Every row comes from one small tree of marks. Brackets hold a mark, then the marks that hang from it, in the order of their numbers. Every link used is in the known rows. Which tree was each row made from?
Known rows
[z673 [z644 z894]]: [-0.09 -1.25 -1.01 -2.65  0.17 -1.18  0.04 -0.02 -1.85 -0.78  1.72  0.08
 -1.50  0.83 -4.55  0.35  1.34  3.11 -0.83  0.25 -0.61 -1.08 -3.71  0.04
 -0.48]
[z693 [z644 z894] z830]: [-0.31 -1.43  1.92 -1.14 -2.50 -1.78 -1.38  2.36 -2.08 -2.69  4.23 -2.67
 -2.66  0.97 -2.21  1.12 -0.46  3.50 -2.66  0.73 -1.33  0.04 -2.95 -0.28
  0.93]
[z644 z894]: [-0.13 -0.18  0.61 -1.37 -0.71 -1.91  0.15  1.47 -2.03 -0.02  0.87 -1.25
 -1.87  1.58 -3.85 -0.48  0.66  2.79 -1.13  0.66 -1.54 -1.55 -1.69  0.71
 -1.02]
[z506 [z693 [z644 z673 z894] z830] z995]: [-0.44 -3.45  1.08 -3.69 -2.25 -1.54 -4.81  1.24 -2.10  0.02  1.15 -3.09
 -1.66  1.40 -3.18  3.42  1.05  3.04 -1.90  0.92 -0.52  1.50 -5.20  1.60
  1.01]
[z506 [z693 [z644 z894] z830] z995]: [-0.87 -2.30  1.65 -2.97 -2.83 -1.67 -4.23  2.60 -1.27 -0.91  2.09 -2.81
 -1.58 -0.03 -3.09  2.36 -0.25  2.18 -1.89  0.74 -0.49  1.55 -3.64  1.72
  1.23]
[z995 [z506 [z693 [z644 z894] z830]]]: [ 0.36 -2.50  0.94 -3.50 -1.09 -0.85 -3.05  1.33 -0.07  0.16  1.97 -2.94
 -0.95  0.58 -2.02  2.23 -1.73  4.65 -3.23  1.46 -1.84  0.89 -3.72  1.02
  1.14]
[z919 [z644 z894]]: [-0.25 -1.54 -0.26 -1.32 -0.99 -2.65  0.37  1.44 -2.02 -0.89  0.43  0.10
 -1.28  2.33 -5.29  1.61  0.73  3.11 -1.97  0.54 -1.95 -1.97 -1.90 -0.19
 -1.08]
[z506 [z693 z644 z830] z995]: [-0.61 -2.66  0.99 -2.85 -2.99 -0.76 -3.83  1.33 -0.42 -1.05  2.80 -1.49
 -0.40 -1.08 -2.55  3.65 -1.15  0.06 -1.22  0.45  0.41  2.76 -2.87  0.98
  1.39]
[z894 [z644 z919]]: [ 0.63 -2.05 -1.69 -1.50 -2.39 -3.02  0.46  2.33 -3.29  0.24  0.90  0.81
  0.51  0.65 -4.16  2.21 -1.19  3.13 -1.31  1.14 -2.13 -0.41 -1.76  0.23
 -0.88]
[z693 z506 [z644 z894 z919] z830]: [ 0.47 -2.06  1.07 -1.93 -1.82 -2.65 -1.33  2.61 -4.05 -3.91  4.06 -2.26
 -4.17  2.37 -2.00  2.54  0.37  6.12 -4.40  2.84 -1.91 -0.34 -3.01 -1.79
  0.20]
[z693 [z644 z919]]: [ 0.85 -1.78 -0.01 -2.22 -1.50 -1.94  0.13  0.16 -2.53 -1.30  2.00  0.33
 -0.44  1.65 -3.47  2.22 -0.78  2.71 -1.26  0.62 -0.87 -0.27 -1.91 -1.40
 -0.16]
[z506 z995]: [-0.79 -1.27 -0.35 -2.55 -1.45 -1.75 -1.01  0.88 -1.02 -0.54  1.35 -0.03
 -0.68 -0.15 -4.32  2.06  0.69 -0.27 -0.30  0.16  0.35  1.12 -1.90  0.71
 -1.27]
[z506 z693]: [ 0.65 -0.51 -0.14 -1.84 -0.04 -0.50 -1.00 -0.15 -0.54  1.67  0.31 -0.01
  0.27  0.08 -3.42  0.65 -1.24  0.18  0.01  0.37 -0.72 -0.33 -0.67  1.51
 -0.12]
[z995 [z506 [z693 [z644 z894]]]]: [ 1.11 -2.06  0.19 -3.97 -0.03 -1.09 -1.61  0.48  0.38  1.85  0.21 -1.87
 -0.36  1.08 -2.87  1.58 -1.73  4.05 -1.78  1.34 -1.78 -0.53 -3.25  1.10
 -0.31]
[z189 z264 z830]: [-1.62 -0.32  1.61  0.12 -2.40 -0.42 -2.43 -2.33 -0.35 -1.74  3.72  2.96
  0.19 -1.45 -0.80 -0.33  1.02  1.76 -2.40 -0.18  1.38 -0.15 -1.84 -0.76
 -0.53]
[z264 [z189 z830]]: [-1.52 -2.63  0.98 -0.74 -1.86  0.52 -0.92 -0.69 -0.39 -1.89  3.23 -0.75
 -1.02 -1.05 -2.16 -0.72  0.44  0.40 -0.90  1.02  1.21  0.85 -1.55 -0.04
  0.84]
[z995 [z506 [z693 z830]]]: [ 0.23 -1.92 -0.41 -3.04 -0.12 -0.47 -2.78 -0.05  0.41  1.13  1.39 -1.38
  0.02 -0.28 -2.43  2.51 -1.69  2.37 -2.67  0.94 -1.32  1.84 -2.03  1.23
  1.22]
[z830 z693]: [ 0.12 -0.78 -0.73 -1.90 -0.08 -0.04  0.64  0.77 -1.76  1.37  0.57  1.17
 -0.04  1.12 -3.14  0.72 -0.98  1.39  0.14  0.01 -0.24  0.91 -1.79  1.37
  0.28]
[z189 z264]: [-1.12  0.07  1.38 -0.99 -0.51 -0.88 -1.13 -0.81 -1.34 -0.28  2.74  2.41
  0.27 -0.17 -2.61  0.43  0.41  1.23 -1.43  0.26 -0.21  0.22 -0.83 -0.23
 -1.55]
[z995 [z506 [z693 z644 z830]]]: [ 0.46 -2.84  0.20 -3.26 -0.93 -0.40 -2.74  0.16  0.79  0.03  2.77 -1.70
  0.04 -0.44 -1.60  3.42 -2.76  2.41 -2.55  1.07 -0.93  2.22 -2.76  0.36
  1.50]
[z189 z264 [z830 [z693 [z506 z995] z644]]]: [-1.86 -2.59  1.43 -2.14 -2.86  0.24 -3.57 -0.64 -0.61 -2.39  4.61  3.38
 -1.11 -1.34  0.40  2.51  0.52  2.02 -2.57  1.20  3.12  2.60 -4.32 -0.64
 -0.50]
[z693 [z644 z673 z894 z919] z830]: [ 0.17 -2.97  0.73 -2.45 -2.08 -2.41 -2.13  0.80 -4.57 -1.75  1.92 -2.30
 -2.42  3.62 -3.11  2.78  1.48  6.19 -3.24  1.08 -2.09  0.00 -4.69 -1.03
  0.96]
[z264 [z189 [z830 [z693 z506 [z644 z919]]]]]: [-0.65 -4.31  0.20 -2.57 -1.82  0.81 -0.63  0.36 -2.73 -2.39  3.40  0.48
 -1.89  0.78 -0.86  1.34 -0.43  3.66 -1.90  2.91  1.43  1.95 -3.71 -1.18
  1.58]
[z919 z644]: [ 0.09 -1.80 -0.93 -1.18 -1.07 -1.93  0.69  0.17 -1.23 -1.10  1.37  1.33
 -0.23  1.26 -4.77  2.84 -0.38  0.80 -1.44  0.17 -0.94 -0.86 -0.83 -0.66
 -0.63]
[z644 z673 z894]: [ 0.25 -1.34  0.01 -2.11  0.32 -1.90 -0.45  0.00 -2.78  0.84  0.01 -1.57
 -2.14  3.08 -3.77  0.60  1.84  3.53 -0.97  0.59 -1.57 -1.33 -3.17  0.55
 -1.09]
[z894 z644]: [ 0.29 -1.59 -0.99 -0.96 -2.07 -2.23  0.81  2.53 -1.61  0.27  2.22  0.12
 -0.05 -0.45 -3.16  1.70 -1.55  1.26 -0.58  0.72 -1.50 -0.20 -1.21  0.80
 -1.20]

Which tree is each row?
[-2.26 -1.67  0.59 -2.00 -2.04  0.09 -3.34 -0.76 -1.10 -1.33  3.15  3.73
 -1.05 -1.31 -0.44  1.59  1.59  1.94 -2.51  1.20  2.89  2.11 -3.73  0.30
 -0.86]
[z189 z264 [z830 [z693 [z506 z995]]]]
[-0.48 -2.75  0.93 -2.44 -2.52 -1.54 -2.19  2.28 -1.37 -4.25  5.65 -1.89
 -3.46 -0.38 -1.49  4.54  0.01  1.05 -2.78  2.04  0.67  2.52 -2.83 -1.11
 -0.24]
[z693 [z506 z995] z644 z830]
[ 0.09 -2.34  0.43 -3.32 -1.87 -1.03 -2.47  0.49 -0.16  0.40  1.12 -0.38
  0.34 -0.68 -3.67  2.96 -1.15 -0.54  0.14  0.41  0.63  1.26 -2.36  1.31
 -0.10]
[z506 [z693 z644] z995]
[ 0.04 -2.62 -0.35 -3.53 -1.20 -0.71 -0.64  2.03 -1.63 -0.98  2.65  0.55
 -2.04  0.55 -1.99  3.56 -0.65  1.07 -0.70  1.80  1.16  2.32 -3.32  0.22
 -0.79]
[z830 [z693 [z506 z995] z644]]
[-1.27 -0.99  0.79 -0.75 -1.08  0.59 -2.10 -1.38 -1.06 -1.26  3.75  3.84
 -1.23 -0.69  0.49  0.33  0.30  2.95 -2.77  1.34  1.91  0.77 -2.71 -0.51
 -0.48]
[z189 z264 [z830 [z693 z506]]]
[ 0.29 -2.99 -1.10 -4.36 -1.34 -1.30 -0.82  1.62 -3.46 -1.10  1.40  1.17
 -1.56  1.61 -3.06  4.27 -0.12  3.03 -1.52  2.10  0.47  1.97 -3.84 -0.40
 -0.46]
[z830 [z693 [z506 z995] [z644 z919]]]
[-0.97 -1.76  1.55 -1.01 -1.93  0.80 -1.98 -1.11 -0.73 -2.16  5.12  3.55
 -1.17 -0.71  1.39  1.26 -0.59  2.99 -2.72  1.16  2.25  1.27 -3.27 -1.34
 -0.02]
[z189 z264 [z830 [z693 z506 z644]]]
[-1.67 -3.46  1.75 -1.77 -2.53  0.99 -1.01  1.12 -1.44 -0.92  2.52 -1.13
 -1.30  0.31 -1.63 -1.15 -0.50  3.25 -0.89  1.17  0.82  1.22 -4.30  0.82
  2.15]
[z264 [z189 [z830 [z693 [z644 z894]]]]]
[ 0.34 -1.67 -0.60 -2.79  0.13 -2.64 -0.66 -0.23 -4.47  0.85 -1.32 -0.86
 -1.71  4.25 -4.76  1.16  2.59  5.53 -1.74  0.95 -2.14 -1.75 -3.73 -0.14
 -1.02]
[z644 z673 z894 z919]
[ 0.62 -3.19  0.53 -2.68 -1.17 -2.40 -1.86  1.32 -4.82 -2.97  3.04 -2.58
 -4.21  3.95 -1.94  3.55  1.64  6.88 -4.40  2.80 -1.88 -0.27 -4.56 -1.89
  0.09]
[z693 z506 [z644 z673 z894 z919] z830]
[ 1.23 -1.80 -0.21 -2.33 -0.82 -1.97  0.46  0.64 -2.92 -2.67  3.11  0.06
 -2.30  1.83 -2.38  3.02 -0.55  3.33 -2.37  2.29 -0.87 -0.42 -1.71 -2.30
 -1.12]
[z693 z506 [z644 z919]]
[-0.23 -3.79  0.37 -3.20 -1.75 -1.48 -2.74  1.00 -2.27 -3.44  4.68 -2.21
 -3.70  1.20 -1.39  5.44  1.32  1.95 -2.81  1.91  0.72  2.60 -4.29 -1.23
 -0.13]
[z693 [z506 z995] [z644 z673] z830]
[-0.51 -2.64  0.96 -3.63 -3.21 -2.29 -4.30  2.38 -3.02 -0.93  0.70 -2.04
 -0.99  0.85 -3.96  2.95  0.25  4.18 -2.57  1.27 -1.06  1.30 -4.19  0.99
  1.48]
[z506 [z693 [z644 z894 z919] z830] z995]
[ 0.04 -1.43 -1.77 -3.37 -0.13 -1.91 -0.25 -0.29 -3.49 -0.97  0.54  0.60
 -1.24  1.89 -5.38  0.89  1.88  5.12 -1.46  0.72 -1.24 -1.34 -4.19 -0.44
 -0.34]
[z673 [z644 z894 z919]]
[-1.36 -3.70  1.21 -1.62 -2.41  1.64 -0.74  0.03 -0.77 -1.08  3.32  0.24
 -0.42 -0.62 -1.16  0.02 -1.34  1.13 -0.27  0.93  1.81  2.52 -3.22  0.40
  2.40]
[z264 [z189 [z830 [z693 z644]]]]
[-0.85 -1.79  0.12 -2.10 -1.64 -1.61 -2.14  2.16 -1.76 -3.29  4.27 -1.45
 -3.58 -0.24 -2.29  3.41  1.02  0.99 -2.88  2.11  0.33  2.11 -2.20 -0.35
 -0.54]
[z693 [z506 z995] z830]
[-0.53 -1.85 -0.96 -3.39 -0.13 -0.51 -0.53  1.75 -1.98 -0.12  1.21  0.89
 -2.09  0.77 -2.95  2.75  0.30  1.08 -0.75  1.75  0.86  2.00 -2.83  1.15
 -1.18]
[z830 [z693 [z506 z995]]]
[ 0.22 -1.43  0.73 -2.38 -1.06 -0.89  0.28  2.10 -2.29  0.49  1.22 -0.26
 -1.24  1.81 -2.82  0.43 -1.07  3.57 -0.55  0.43 -0.85 -0.05 -3.32  1.02
  0.30]
[z830 [z693 [z644 z894]]]
[ 0.73 -2.92 -0.51 -2.87 -0.32  0.11 -0.23 -0.48 -2.09  1.30  1.17  0.49
 -0.22  2.55 -2.39  2.58 -0.80  2.12  0.07 -0.11 -0.10  1.24 -3.87  0.35
  0.74]
[z830 [z693 [z644 z673]]]
[ 0.33 -2.08  1.07 -1.14 -1.52 -1.14 -0.82  1.77 -1.54 -4.13  6.25 -1.55
 -3.61  0.27 -0.59  3.10 -1.07  2.00 -3.07  2.05 -0.36  1.27 -1.73 -1.83
  0.36]
[z693 z506 z644 z830]
[-1.04 -1.59  0.36 -2.66 -2.12 -1.01 -3.76  1.22 -0.71 -0.14  1.46 -1.16
 -0.51 -0.87 -3.38  2.68 -0.11 -0.07 -1.20  0.40  0.03  2.35 -2.17  1.94
  1.04]
[z506 [z693 z830] z995]
[ 0.69 -3.61  0.36 -4.20 -0.33 -1.01 -3.56 -0.02 -0.75  1.21  1.16 -3.28
 -1.27  2.16 -2.12  3.34 -0.46  5.43 -2.93  1.36 -1.99  1.02 -5.08  0.87
  1.20]
[z995 [z506 [z693 [z644 z673 z894] z830]]]
[-1.48 -1.14  2.29 -0.93 -2.77  0.10 -2.60 -0.58 -1.26 -0.72  3.10  2.57
 -0.26 -0.12 -0.42 -0.69  0.11  4.50 -2.29  0.03  1.16  0.27 -4.36  0.24
  0.61]
[z189 z264 [z830 [z693 [z644 z894]]]]
[-1.05 -5.05  0.51 -2.25 -1.64  1.80 -1.49 -1.33 -1.48 -0.20  2.49 -0.35
 -0.49  1.03 -1.13  1.03 -0.10  2.04 -0.18  0.68  1.86  2.45 -4.71  0.20
  2.21]
[z264 [z189 [z830 [z693 [z644 z673]]]]]
[ 0.02 -4.15 -0.19 -4.30 -2.30 -1.36 -4.73 -0.18 -2.96 -0.38  0.61 -1.16
 -0.14  1.55 -3.63  5.27  0.55  2.75 -1.97  0.65 -0.22  2.43 -4.68  0.29
  1.49]
[z506 [z693 [z644 z673 z919] z830] z995]
[-0.06 -2.77 -0.85 -2.17 -0.17 -2.50 -0.25  0.28 -2.81  0.01 -0.42 -0.26
 -1.50  3.83 -5.17  2.62  2.04  3.86 -2.00  0.53 -1.85 -1.94 -3.43 -0.08
 -1.23]
[z919 [z644 z673 z894]]
[-0.34 -1.78  1.01 -1.12 -2.76 -0.35 -0.99  0.73 -1.43 -0.65  2.22  0.10
 -1.30  0.63 -1.22 -0.44 -0.56  4.01 -1.41 -0.07  0.80 -0.22 -4.38  0.39
  1.34]
[z189 [z830 [z693 [z644 z894]]]]
[ 0.16 -2.34  0.13 -3.78 -1.75 -3.23 -1.23  2.41 -3.49 -2.46  1.69 -1.31
 -3.35  2.18 -3.80  3.09  1.42  4.49 -2.80  2.83 -0.68 -0.52 -3.84 -1.06
 -1.86]
[z693 [z506 z995] [z644 z894 z919]]
[-1.79 -0.65  0.93 -0.56 -1.84  0.72 -2.36 -1.80 -0.99  0.07  2.47  4.24
  0.86 -0.90 -0.56 -0.60  0.16  2.42 -1.79 -0.41  1.77  1.15 -2.90  0.59
  0.47]
[z189 z264 [z830 z693]]
[ 0.25 -3.79 -0.96 -4.49 -0.29 -0.42 -1.38  0.58 -2.44 -0.11  1.76  0.15
 -2.15  2.14 -2.12  4.59  0.42  1.94 -0.58  1.70  1.08  2.34 -4.93  0.02
 -0.88]
[z830 [z693 [z506 z995] [z644 z673]]]
[ 0.91 -2.92 -0.53 -4.01 -1.23 -0.91 -2.88 -0.04 -0.89  0.05  1.42 -0.91
  0.44  0.63 -2.28  3.92 -2.38  4.31 -3.24  1.25 -1.71  1.82 -2.99 -0.20
  1.78]
[z995 [z506 [z693 [z644 z919] z830]]]
[-0.20 -2.41  0.41 -3.86 -1.30 -1.19 -0.84  3.12 -2.44 -0.97  1.75 -0.77
 -2.96  1.62 -2.62  2.45  0.33  3.20 -1.42  2.18  0.23  1.00 -4.41  0.74
 -1.01]
[z830 [z693 [z506 z995] [z644 z894]]]
[ 1.29 -3.10 -0.70 -2.99  0.63 -0.05  0.26  0.15 -2.70 -0.04  2.31  0.22
 -2.39  2.91 -1.29  3.43 -0.54  2.88 -0.90  1.60  0.01  1.04 -3.80 -0.41
 -0.36]
[z830 [z693 z506 [z644 z673]]]
[-1.24 -3.13  0.08 -1.42 -0.71  1.43 -0.54  0.25 -1.46 -1.50  3.10  0.14
 -2.30 -0.11 -0.79 -0.14  0.03  1.58 -1.22  2.42  1.61  1.95 -2.44  0.23
  0.91]
[z264 [z189 [z830 [z693 z506]]]]
